Each row comes from the steps of one path. Every step used is in the known rows, and no mark comes twice. Write the path behind each row, first mark first.
In the rows, zero is written as 128.
Known rows:
k/d/n: [110 127 149 114  94 148 138 136 137 123 130 120  81 121 114 124 157 177
 108 148 152 171 111 137 111 143 119 100 110 138 143 134 121 114 107 174
 120 118 145 130 147 145 154 127 122 130 118  91 142 101 108]
s/x/l/b/n: [131 109 143 198 144 108 125 121 142 141 153 155 165  99 132 106 126 147
 114  85 135 119 131 116  64  92 165 173 146 156 148  33 193  95 158 132
 107 109 141  83  92 156 109 132 108 176 104 100 145 112 161]
d/n/b: [102 134 132 140 157 144 139 136 151 137 161 127 146  88 122 127 168 170
 112 185 131 141 129 137 111 133 136 140 111 150 140 123 146 122 111 158
 127 115 135 130 132 130 137 157 110 140 105  88 137 109 102]
u/b/k: [110 123 134 149 165 133 143 125 150 161 148 145 171 108 137 120 164 149
  79 146 132 151 103 132  91 137 170 160 154 160 139  77 145 125 169 150
  67 115 145  98 132 132 133 151 130 168 117  92 146 106 139]
c/k: [118 131 145 116 151 148 158 116 143 127 113 135 139 128 126 122 169 158
  97 140 130 144 105 129  99 116 142 104 142 140 146 120 122 134  99 156
 111 134 134 127 133 147 151 108 132 154 128  89 149 103 142]
u/x/l/b: [133 114 151 152 160 107 128 121 140 150 161 138 172 105 134 107  93 123
  99  85 133 105 131 123  73 121 182 145 155 147 143  82 166 114 166 128
 144 140 139  83 116 132 103 129 108 175 103  93 156 105 171]
z/d: [116 132 124 122  91 128 135 127 157 143 123 114 124  99 138 118 160 153
  96 112 133 148 103 141 108 111 138 111 132 150 142  96 102  98 145 160
 119 130 138 126 138 137 137 113 132 149 124  80 139 118 123]
x/l/b/k: [119 112 154 160 174 121 137 123 151 164 163 160 211 102 133 109 148 133
  85 119 135 123 114 118  89 118 181 183 151 167 140  68 162 111 179 144
  85 119 146  85 122 142 125 130 116 167 109  96 155 104 158]
s/x/y: [127 128 122 139 101 150 142 116 157 159 129 114 124 105 133 102 122 139
 127  71 147  98 125 129  78  68 133 222 129 139 143  80 121 134 106 150
 154 123 128 107 106 163 125 113 139 156 133 101 147 124 143]
k/b/n: [118 126 150 175 129 113 132 124 129 135 126 105  94 116 138 142 148 153
 104 166 125 144 100 134  54 139 137  83 137 142 150  89 144  96 156 146
  62 109 133 133 128 154 118 111 117 174 102  92 128 102 155]
y/d/n: [118 130 148 111 103 164 140 135 131 165 145 117 148  95 115 111 167 196
 106 137 157 148 116 138 122 132 130 107 100 147 131 122 108 125 123 170
 132 123 143 128 157 120 170 128 131 116 109  89 146 112 105]
n/b/l: [124 122 146 159 176 121 128 117 148 140 150 109 144 109 126 140 152 136
 107 197 120 154 132 137  93 139 152 134 146 144 150 109 160 112 111 147
 116 120 125 156 110 123 111 148 109 168 101  98 133 110 140]
l/b/n: [116 112 151 179 165 118 133 125 144 137 140 126 125 117 137 126 151 153
  95 142 135 145 116 133  63 128 156 109 146 154 145  80 167 112 173 140
  66 117 142 102 122 127 122 142 126 173  98  93 140 108 143]
c/k/d/y/x: [108 135 170 111  67 153 142 133 128  56 106 128  65 127 119 121 118 149
 113 130 150 195 121 141  93 137 110  75 128 131 154 143  87 132  52 186
 129 175 143 150 136 146 162  77 132 122 116 102 168 105 136]
c/k/d/n: [115 132 156 104 114 161 158 132 134 107 117 139  97 131 105 127 184 192
  99 163 144 194 103 133 107 145 114  62 110 130 148 147 116 131  79 177
 110 129 148 127 144 154 169 114 126 131 119  91 149  92 113]
y/x/l/b/n/d/z: [113 120 178 196  97 130  88 122 146  99 169 141 171 108 138 120  81 177
 122 131 134 129 159 145  89 135 145 174 135 164 152  67 160 114 156 138
 111 134 131 121 124 107 137 141 126 149  63  93 157 123 157]
l/b: [116 124 153 150 153 133 137 127 137 127 141 118 134 123 134 120 139 153
 102 129 139 130 119 132  88 128 160 141 146 153 143 105 149 111 148 140
 111 120 143 108 125 127 131 136 126 160 121  91 149 111 136]
u/x/y/d/n/b: [121 128 143 122 141 164 148 134 155 196 170 109 179  68 112 106 129 148
 105 139 146 139 136 147  71 118 129 131  91 135 131 125 106 159 129 166
 157 144 134 103 134 111 123 145 131 139  77 101 153 119 120]
x/y/d/n/b: [109 125 161 130 136 182 154 138 157 185 168 111 173  75 106 108 159 163
 106 157 149 137 137 142  88 108 118 149  86 145 130 136 108 143 115 172
 143 132 139 115 136 119 144 139 137 128  90 103 153 123 101]
u/x/y/d/n/b/k/c: [119 132 145 108 165 163 166 134 154 204 143 130 203  74 115 106 165 176
  85 192 140 165 121 140  77 131 130 126  99 142 130 136  97 170 129 173
  88 145 137  95 138 118 133 134 132 153  70 101 156 104 122]
b/k/c: [112 132 141 113 154 132 154 119 142 149 100 139 150 124 141 121 175 170
  86 178 131 148  97 127 112 127 148 137 149 155 141 117 118 131 125 161
  52 121 136 122 140 145 147 110 129 168 119  89 144  98 138]
c/k/b/l/x/y: [165 127 153 147 143 129 150 105 129 139 129  86 119 129 124 139 132 146
 104 150 122 145 104 129  26 137 138  96 142 110 156 138 116 138 117 130
 117 155 120 136 109 156 105  87 123 191  94 101 148  93 193]
u/x: [126 128 120 115 132 114 131 117 143 153 130 113 123 109 143 119 112 132
 105 109 137 123 114 138  87 126 157 123 147 138 144  99 126 136 137 147
 134 137 128 119 133 132 116 127 124 163 113  87 142 108 154]
l/x/y/d/n/b/k/c: [122 132 147 104 159 160 165 131 152 197 144 122 203  75 120 107 163 180
  89 189 146 160 117 139  76 128 128 137  96 145 133 147  92 168 130 170
  89 145 136 105 137 121 134 124 132 158  66 102 156 103 123]
u/b/n/d: [101 119 156 175 138 131 115 126 157 132 148 127 146 122 133 133 141 174
  89 160 119 165 121 146  66 146 145 103 159 151 154  89 172 121 182 136
  81  94 135 117 117 119 134 165 137 175  85  94 137 118 158]
n/d/z: [100 136 145 134  84 146 112 120 146 112 134 112 165 124 136 121 113 197
 114 136 135 138 130 162 123 142 126 140 136 154 154  98 108 136 119 160
 117  99 126 159 142 115 157 144 143 138 117  84 146 125 138]
u/x/y: [129 122 130 122 129 132 141 114 161 180 135 104 125 105 138 110 101 113
 105  86 141  99 121 136  60  97 146 161 136 131 139 108 111 155 141 147
 144 150 124 102 126 139 109 116 139 169 108  95 150 115 161]
d/y/x/l: [114 122 158 141  73 128 116 128 139 103 149 137 129  88 137 105  83 126
 125  86 145 104 144 126 112 102 142 174 134 150 142 102 123 111 100 159
 165 170 132 134 130 140 140  88 112 129 112  97 164 117 151]
u/b/l/x/s: [158 113 144 138 158  89 123 101 156 139 157  88 120 103 140 122 122 162
  98 108 131 127 113 125  63 137 183 162 150 137 146 112 172 100 164 122
 144 150 132 110 104 119  99 154 110 189  89 102 143 106 171]
x/l/b/n: [120 100 168 190 166 109 129 122 148 153 156 149 163 106 132 116 135 135
  95 117 131 118 127 120  64 113 167 133 147 158 144  68 187  98 179 134
  83 120 142  89 115 139 113 130 112 177  93  97 146 108 159]
n/d: [103 134 146 123 110 141 117 122 156 123 136 110 145 128 133 127 126 163
 106 141 129 142 119 145 106 131 135 137 150 149 154 120 131 125 137 147
 134  97 127 144 128 130 152 136 138 151 110  90 140 120 154]
d/n/b/l: [124 125 133 157 165 133 128 126 146 139 168 115 146  96 115 139 177 177
 112 215 125 161 132 135 108 150 141 129 120 141 143 123 164 115 108 150
 123 118 128 151 120 120 130 165 101 150  94  92 132 103 118]

Which path is each row?
[117 109 198 175 104 131 134 135 131  63 134 164 104 115 112 116 112 139
 101 122 142 192 134 126  54 133 131  68 135 141 155 106 146 112 108 167
  94 171 152 109 115 146 138  86 116 147  82 109 173 101 160]
c/k/d/y/x/l/b/n
[145 124 125 125 165  95 123 108 168 139 176  91 139  73 127 129 148 178
 116 165 130 139 122 130  85 138 158 163 111 136 145 135 169 109 132 140
 159 141 126 132 109 119 107 167  94 165  70  99 133 103 140]
d/n/b/l/x/s
[ 98 105 171 192 112 115 109 132 154 100 164 147 193 103 123 110 104 166
  91 120 126 148 135 141  62 131 144  92 160 156 158  84 170 110 179 141
  95  99 139 119 105 128 135 137 121 159  89  98 155 121 182]
x/l/b/n/d/y
[120 134 137 139 113 182 147 137 152 177 165 117 174  68 106  98 149 175
 126 124 153 135 142 139  86  90 116 190  83 143 134  97 116 138  95 170
 165 119 139 110 114 136 138 142 132 125 101 106 151 127 102]
s/x/y/d/n/b
[136 116 149 140 131 132 135 124 155 147 163  93 107 101 110 132 128 141
 112 177 142 178 134 142  57 144 120 123 108 120 150 147 132 142 112 158
 141 143 129 136 112 132  98 141 113 166  70 107 143 102 137]
k/d/n/b/l/x/y
[133 121 145 170 133 123 129 124 136 131 156 149 170 105 129  99 116 151
 120  69 139 104 134 114  91  92 169 203 147 155 146  51 177  93 133 132
 151 114 143  89  95 155 119 126 108 163 126  98 154 114 151]
s/x/l/b
[130 123 131 145 108 123 129 117 142 150 140 145 158  99 132 101 117 141
 126  67 138  98 130 116 106  79 155 206 139 149 145  56 155 102 110 145
 160 115 132 110 105 167 125 109 111 157 134  96 147 115 151]
s/x/l
[122 112 169 162 156 124 134 125 141 140 158 142 169 112 129 109 124 136
 100 103 135 105 130 118  90 111 170 163 149 157 142  92 169  97 155 134
 130 126 143  94 117 138 123 124 113 164 116  95 155 109 151]
x/l/b
[131 116 140 126 137 106 128 114 147 167 147 137 160  99 138 108  97 113
 104  82 133  98 126 124  88 108 167 147 148 142 143  85 145 124 143 141
 151 140 128 104 125 143 108 113 110 168 109  91 147 106 171]
u/x/l
[142 120 127 150 158 130 132 117 160 167 176  96 149  85 122 129 135 151
 114 173 135 132 137 136  66 129 137 160 113 126 143 135 141 150 122 140
 149 146 119 131 112 123 101 150 111 169  72  99 141 106 142]
d/n/b/l/x/y
[137 128 118 142 162 113 123 120 143 141 172 105 148  90 126 139 147 167
 115 195 129 157 130 138  91 157 151 123 124 134 147 124 157 130 120 141
 137 131 122 149 118 116 109 161  98 164  76  91 133  98 136]
d/n/b/l/x
[106 145 164 167  70 141 115 131 130  46 127 119 105 118 127 144 118 186
 113 183 117 190 118 148  51 160 107  51 141 133 165 125 116 123 112 154
  89 136 129 163 119 143 160  94 129 142  79  97 152 108 179]
c/k/b/n/d/y/x
[127 132 117 154 121 128 125 133 159 141 164 114 150  79 117 137 197 187
 103 202 121 188 122 143 113 146 133 101 113 142 142 111 139  95 127 155
 120 126 134 147 123 118 130 157 105 144  93  82 130 110 103]
z/d/n/b/l
[101 138 133 127 181 142 156 134 149 144 135 148 175  96 126 127 203 197
  92 238 123 169 110 130 119 146 137 134 119 156 139 132 137 133 113 165
  59 115 138 122 135 135 149 147 110 155  97  89 139  95 104]
d/n/b/k/c
[125 117 151 157 124 122 134 128 141 132 147 165 170 111 121 102 130 136
 100  94 147 169 117 119  80 114 162 188 144 158 151  47 158 100 144 159
 100 104 156  85 101 167 119 123 113 162 118 107 155 105 153]
s/x/l/b/k/d
[113 128 160 122  90 157 136 124 122 154 128 112 166 107 130 105 130 187
 108 115 157 138 127 156 124 131 131 115 111 155 137  88  82 132 109 180
 109 127 138 147 160 109 156 120 146 125 125  90 154 124 112]
y/d/z
[110 124 170 126  90 118 126 131 160  74 143 120  91  92 131 109 109 153
 102 107 157 184 113 133  77 136 147 172 125 159 146 115 119  99 139 178
 109 164 159 105 123 132 140 119 126 131  93 112 169 113 140]
l/b/k/d/y/x/s
[ 89 128 150 139 133 136 143 128 148 129 135 140 162 104 128 122 142 152
  94 184 141 199 121 158 106 157 129 125 120 161 152  80 101 135 108 195
  55 110 143 144 139 130 124 145 129 149 111  99 146 112 110]
n/b/k/d/z
[106 123 166 162  88 113  96 125 172  66 157 102 109  91 136 118  93 185
 115 118 136 151 134 143  61 128 140 154 136 157 154 114 156 101 166 144
 128 143 138 119 107 111 146 144 130 140  63 105 158 128 167]
l/b/n/d/y/x/s
[167 132 152 126 148  94 142  95 137 112 129  81 107 116 130 139 141 178
 105 144 118 150  92 121  47 147 159 101 139 121 157 137 142  99 125 129
 129 151 127 137 106 152 111 103 106 186  93 100 141  89 190]
c/k/b/l/x/s
[126 122 158 159 151 128 120 124 148 145 169 156 174  97 140 115 120 120
 105 123 141 120 130 114  97 115 179 226 142 168 137  78 156 111 160 142
 114 157 143  89 126 133 129 118 114 153  86  98 161 106 153]
y/x/l/b/k
[132 131 132 125  77 181 144 131 143 182 146 113 152  84 112  93 147 191
 127  84 165 123 126 134  94  82 116 186  88 138 130  94 101 138 105 168
 165 125 139 105 129 144 157 121 142 120 117 101 155 124 112]
s/x/y/d/n
[108 139 162 173 104 142 129 119 129  90 118 123 155 133 127 142 146 220
 102 191 113 183 109 158  63 167 111  41 134 140 165  95 118 129 126 155
  49  96 128 158 131 139 152 124 137 160  97  87 141 107 165]
c/k/b/n/d/z
[114 127 169 107 126 150 159 123 137 106 100 132  95 144 115 126 161 149
  94 144 139 188 104 134  91 134 125  63 135 133 154 133 111 127  84 174
 103 131 144 131 134 156 150  97 135 150 128  97 151  99 136]
c/k/d
[121 118 169 118 111 169 151 123 150 191 133 101 147 103 122 102 132 132
 100  97 156 120 121 138  82  91 129 150 114 144 133 117  91 138 131 167
 134 138 136 115 141 128 142 101 154 140 111 103 157 126 135]
x/y/d
[146 134 159 158 148 134 146 113 115 109 121 109 116 140 118 149 173 174
 101 192 114 169 100 127  70 157 141  68 148 124 155 127 138 106 100 140
  91 127 129 156 119 154 134 100 113 172 117  93 140  90 167]
c/k/b/l
[128 129 144 137  65 175 142 120 136 170 129 111 171  94 126  86 109 182
 128  60 166 116 137 151  97  83 117 193 100 146 137  60  75 147  90 177
 143 130 133 124 131 132 145 113 155 129 130 101 161 137 120]
s/x/y/d/z
[153 113 135 136 130 119 129 103 154 175 141  82 124 114 137 123 111 121
 110 112 141 112 122 134  58 111 149 163 144 124 146 119 124 146 137 136
 140 155 116 132 115 132 100 114 130 183  94  99 146 109 176]
b/l/x/y
[131 122 154 114  84 154 142 114 137 182 136  91 174  95 136  94  87 158
 111  71 168 109 130 158  81 108 127 147 104 141 137  99  62 166 125 170
 136 156 128 126 150 112 127 105 156 146 102  97 164 126 137]
l/x/y/d/z
[149 123 146 111 150 115 127 114 156 164 177  83 162  65 117 120 147 189
 111 160 143 158 125 135  87 143 152 133  95 140 139 135 144 112 134 153
 165 143 133 135 120 102 120 158 106 148  60 105 142 109 131]
y/d/n/b/l/x/s
[143 119 145 140 149 153 136 125 152 199 176  98 173  76 105 118 138 153
 105 168 141 155 142 146  66 134 134 119 101 126 134 126 122 153 124 157
 150 147 126 125 123 104 114 152 123 147  66 104 148 114 134]
u/x/y/d/n/b/l
[154 130 138 151 125  96 121 111 114 128 138  77 104 123 141 147 115 146
 113 162 127 144 107 134  58 163 155  96 150 125 155 115 137 105 139 128
 115 132 122 157 118 142 100 109 105 185  97  92 133  94 181]
k/b/l/x
[112 115 194 157  75 131 118 141 127  66 151 136  98 111 121 108  71 127
 115  93 153 156 146 129  85 132 140 136 137 149 149 115 135  95 109 164
 148 166 152 117 120 137 133  93 112 131 103 107 174 112 146]
k/d/y/x/l/b
[131 127 144 126  88 171 145 122 145 182 131 106 148  97 121  92 121 149
 121  65 160 120 127 135  79  70 127 190 114 141 137  82  98 135 108 165
 158 126 136 109 118 146 140 104 150 139 124 107 157 131 136]
s/x/y/d
[ 93 126 152 129 158 130 147 130 158 143 137 137 144 106 124 130 158 116
  88 190 134 201 109 142  86 145 139 122 134 156 152 102 125 125 126 183
  69 107 145 131 126 144 119 136 124 160 102 104 140 106 126]
n/b/k/d
[118 114 154 191  69 109 109 138 152  98 158 144 136  70 136 107 110 145
 103  88 136 152 134 134  72 112 145 113 131 157 143  68 135  84 166 153
 109 171 146 101 119 127 127 101 115 145  80  92 161 120 146]
z/d/y/x/l/b/n
[ 98 135 161 169  94 134 132 130 133  67 120 123 142 122 119 139 143 200
  92 181 111 196 103 152  45 161 109   4 149 132 167 118 123 124 131 156
  63  98 132 160 117 152 154 107 130 157 100  94 145 106 185]
c/k/b/n/d/y
[102 135 155 184  85 126 109 123 130 102 132 104 137 121 138 141 119 207
 110 178 122 162 117 162  71 165 116  81 134 147 162  82 125 113 150 152
  60  86 126 160 133 132 137 136 133 162  95  87 134 116 158]
k/b/n/d/z
[140 133 102 139 120 107 120 127 155 143 168 103 154  73 127 135 165 178
 105 182 124 183 120 146  96 152 142  93 115 134 146 115 131 111 139 148
 136 140 128 144 121 115 110 154 102 160  75  82 131 105 121]
z/d/n/b/l/x
[105 138 155 113 164 163 161 140 138 169 135 142 200  87 114 118 205 207
  87 233 137 187 113 137 122 149 131 104 103 159 133 135 114 135 116 180
  63 117 146 125 147 119 162 138 122 138  88  95 147 101  97]
y/d/n/b/k/c
